Each row was made from one walk, in order. Every step used is in the known rows, and no mark comes twice. Write each row's walk.
Known rows:
e > k > f > d: .18 .17 .30 .10 -.16 .13 -.04 .03 .30 -.31 -.28 .10 .06 .33 -.09 .16
 -.13 -.10 -.07 -.11 -.50 .27 .31
c > e: .01 -.05 -.12 -.14 .19 -.30 .12 -.11 .04 -.04 .19 -.15 .02 .04 .04 -.11
 -.02 -.12 .05 .03 -.16 .07 -.30
z > d > f > k > p: .11 .14 .08 .17 -.11 .32 -.16 -.14 -.20 .36 -.05 .17 -.01 .10 .08 .09
 .18 .18 -.07 -.19 .31 -.15 .35
d > f > k: .00 .22 .04 .49 .30 .16 -.03 -.25 .06 -.01 -.14 .32 -.06 -.02 .08 .06
 .09 .04 -.07 -.14 .16 -.28 .18
v > z > d > f: .08 .02 -.05 -.36 -.43 .26 -.13 -.07 -.69 .33 .07 -.32 .15 .11 .04 .07
 .08 .23 .27 -.02 .81 -.45 -.03
s > p > k > f > c > g: .07 -.11 .11 -.08 .25 -.01 .11 .28 .12 -.01 .09 .17 .04 -.24 .07 -.21
 -.08 -.10 -.22 .47 -.31 .42 .02
s > p > k > f > d > z > v: .28 -.06 .06 -.14 -.32 .21 .02 .10 -.01 .26 -.32 -.30 .11 .07 -.06 -.12
 .15 .10 -.19 .25 .02 .23 .09
p > k > f: .32 -.11 -.03 -.05 .26 .08 -.01 .20 .11 -.12 .05 .10 .29 -.17 -.01 -.15
 .02 -.05 -.20 .14 -.29 .24 .08
v > z > d > f > c: -.01 .09 -.01 -.26 -.41 .12 -.14 -.09 -.64 .18 .09 -.31 .06 .10 .01 .10
 .06 .33 .28 -.02 .79 -.45 -.05
g > c > f > d > z: -.45 .17 -.09 .15 -.34 -.19 .31 .64 .21 -.39 -.23 -.46 -.20 .39 -.05 .01
 -.25 -.07 .19 -.31 .13 -.20 -.13
e > c: -.26 -.11 -.35 -.26 .03 -.31 -.22 -.24 .08 -.13 .23 -.21 -.01 .05 -.08
 .19 -.10 -.22 .02 -.14 -.12 .09 -.24
s > p > k > f: .24 -.23 -.01 -.17 .27 .23 .00 .12 .06 .23 -.12 .06 .18 -.28 .03 -.20
 .09 -.20 -.26 .46 -.30 .40 .12
d > f > c > e > k: -.07 .26 .16 .46 .19 -.27 .05 -.18 -.01 -.44 .01 .17 -.14 .18 .16 .11
 -.04 .00 .02 -.20 -.13 .08 -.12
v > z > d > f > k: .05 .07 .08 -.17 -.38 .27 -.15 -.11 -.59 .31 -.02 -.04 .09 .03 .01 .09
 .08 .30 .22 -.03 .73 -.47 .09
f > c: -.15 .02 -.22 -.06 .18 -.16 .00 -.27 .10 -.08 .15 -.26 -.11 -.08 -.13
 .03 .02 .11 .07 .04 .01 -.21 -.08
d > z: .06 -.14 -.45 -.15 -.32 .10 .00 -.18 -.16 .06 -.03 -.47 .03 .15 .08 .07
 .18 .19 .10 -.17 .36 -.38 -.05
f > k > p: .01 -.14 .07 .19 .32 .26 -.05 -.32 .37 .43 -.11 .46 -.18 -.32 -.12 .00
 .22 .07 -.22 .09 -.18 -.08 .30
g > c > f: -.44 .01 -.12 .00 .12 -.10 .33 .60 .20 -.27 .02 -.20 -.12 .03 -.07 -.06
 -.30 -.29 .18 -.15 -.03 -.11 -.20
f > k: -.03 .00 -.02 .10 .24 .14 -.01 -.29 .21 .18 -.07 .25 -.04 -.21 -.15 .01
 .05 .05 -.06 .02 -.11 -.26 .18
g > c > e: -.53 -.02 -.13 -.07 .24 -.31 .20 .24 .20 -.23 .10 -.20 -.12 .02 -.07
 -.05 -.21 -.28 .13 -.17 -.23 .05 -.39
p > k > f > c > e: .19 -.02 .09 .14 .29 -.32 .04 .24 .16 -.44 .13 .17 .15 -.14 .01 -.15
 -.04 .05 -.19 .14 -.43 .37 -.07
e > k: .12 -.12 .05 -.20 -.01 .28 -.02 -.29 .06 .08 -.07 .08 .09 .02 -.06 .13
 -.05 -.20 .04 -.11 -.39 .08 .10
k > p > s: .05 -.35 -.26 -.14 .24 .30 -.21 -.38 .41 .54 -.02 -.03 .04 -.45 -.06
 -.22 .35 -.09 -.14 .20 -.20 .08 .09
k > p: .08 -.27 -.17 -.15 .25 .26 -.04 -.26 .22 .52 .05 -.01 -.09 -.20 -.04
 -.04 .26 -.04 -.15 .12 -.03 .00 .10

Which walk is each row?
-.19 .31 -.01 .36 .20 -.20 .12 .01 -.01 -.34 .27 .04 -.17 .14 .17 .02
 -.13 .10 .06 -.12 .28 -.21 -.14 -> d > f > c > g
-.11 .05 .12 .07 .11 -.40 .08 -.21 .14 -.35 .10 .07 -.14 .05 -.03 .08
 -.11 .00 .06 -.06 -.47 .20 -.19 -> f > c > e > k
.02 .07 .05 .56 .36 .28 -.17 -.34 .31 .20 -.22 .48 -.09 -.28 .09 -.06
 .28 .03 -.20 -.05 -.01 -.09 .27 -> d > f > k > p > s
.13 .17 -.15 -.11 -.22 .23 -.13 -.09 -.42 .23 .09 -.31 .15 .27 .12 .07
 .07 .08 .11 -.22 .46 -.23 .13 -> z > d > f
.02 -.04 .23 -.11 -.42 .08 -.22 -.15 -.39 .15 -.01 .06 .04 -.05 .07 .02
 .12 .23 .18 -.01 .29 .00 -.03 -> v > z > d > f > c > e > k > p > s
-.47 .07 .05 .22 .19 -.09 .31 .56 .31 -.29 -.10 .14 -.20 -.06 -.12 -.04
 -.30 -.20 .11 -.16 -.14 -.13 -.05 -> g > c > f > k
-.20 -.06 .01 .19 .04 -.34 -.04 .15 .31 -.23 .07 .37 -.21 -.03 -.05 .14
 -.14 -.16 -.12 -.10 -.26 .24 -.03 -> e > c > f > k > p
.06 -.13 -.12 -.65 -.47 .25 -.12 -.10 -.61 .45 .14 -.43 .17 .01 -.09 .03
 .06 .22 .29 .09 .66 -.43 -.06 -> v > z > d
.11 -.18 .21 -.03 .12 -.09 .08 -.17 .19 .05 .01 .31 -.07 .01 .06 .02 .03
 -.19 -.07 -.04 -.58 .43 -.10 -> c > e > k > p
-.22 .03 -.05 .13 -.01 -.41 -.01 .17 .21 -.39 .09 .24 -.12 .05 -.06 .14
 -.24 -.18 -.01 -.15 -.21 .13 -.11 -> e > c > f > k
.14 -.17 .02 -.07 .29 .09 .00 .09 .11 .08 -.10 .07 .08 -.29 .00 -.16 .07
 -.11 -.25 .48 -.34 .40 .10 -> s > p > k > f > c
-.19 -.04 -.22 -.09 -.07 -.42 .00 .21 .09 -.37 .20 -.11 -.05 .14 -.01
 .12 -.25 -.26 .06 -.13 -.10 .16 -.26 -> e > c > f
.11 .21 .03 .07 -.24 -.13 .26 .35 .18 -.14 -.14 -.36 -.05 .35 -.03 -.08
 -.15 -.03 .09 -.02 .10 -.15 .02 -> c > f > d
.22 -.09 .09 -.10 .09 .17 -.01 .13 .16 .20 -.26 -.08 .13 -.09 .00 -.18
 .07 -.14 -.27 .43 -.29 .39 .18 -> s > p > k > f > d
.37 .08 .06 .00 -.38 .04 .01 .19 .04 -.11 -.18 -.29 .21 .23 -.12 -.07
 .09 .27 -.14 -.08 .04 .07 .06 -> p > k > f > d > z > v
.02 .11 .12 .56 .35 .26 -.06 -.26 .17 .19 -.18 .49 -.18 -.12 .09 .06 .22
 .07 -.21 -.10 .10 -.14 .28 -> d > f > k > p
-.22 -.11 -.06 .18 .04 -.31 -.15 .07 .43 -.23 .02 .36 -.12 -.18 -.05 .02
 -.08 -.19 -.11 -.05 -.36 .28 -.04 -> e > c > f > k > p > s
-.03 .11 .07 -.20 -.40 -.10 -.08 -.03 -.64 .05 .14 -.25 .03 .14 .07 .07
 .02 .31 .28 -.03 .67 -.31 -.18 -> v > z > d > f > c > e
.07 -.06 .14 -.09 .06 -.17 .11 -.15 .06 -.14 .05 .14 .04 .10 .05 .02
 -.10 -.22 .05 -.09 -.53 .30 -.18 -> c > e > k
.21 -.03 .01 .08 .28 -.10 -.02 .18 .15 -.31 .08 .12 .18 -.19 -.04 -.10
 .00 .07 -.20 .15 -.32 .23 .07 -> p > k > f > c
.02 .10 .23 -.17 -.48 -.01 -.09 -.06 -.62 -.01 .05 -.06 .05 .19 .07 .15
 -.03 .25 .28 -.11 .44 -.16 -.11 -> v > z > d > f > c > e > k
.04 .26 .14 .10 -.26 -.08 -.08 -.08 -.34 -.15 .07 -.06 .02 .34 .14 .15
 -.04 .12 .11 -.30 .08 .05 .05 -> z > d > f > c > e > k
-.09 .14 .07 -.26 -.45 .03 -.03 .09 -.63 .07 .28 -.20 .01 .15 .07 .05
 -.09 .33 .31 -.01 .81 -.42 -.13 -> v > z > d > f > c > g
.17 -.32 -.12 -.34 .22 .29 .00 -.12 -.03 .51 -.09 -.09 .16 -.33 .03 -.20
 .14 -.22 -.17 .42 -.21 .23 .01 -> s > p > k
.08 .07 .09 .24 .11 -.02 .27 .28 .18 -.11 -.07 .27 -.07 -.08 -.03 -.08
 -.12 -.03 .02 .03 -.05 -.17 .11 -> c > f > k
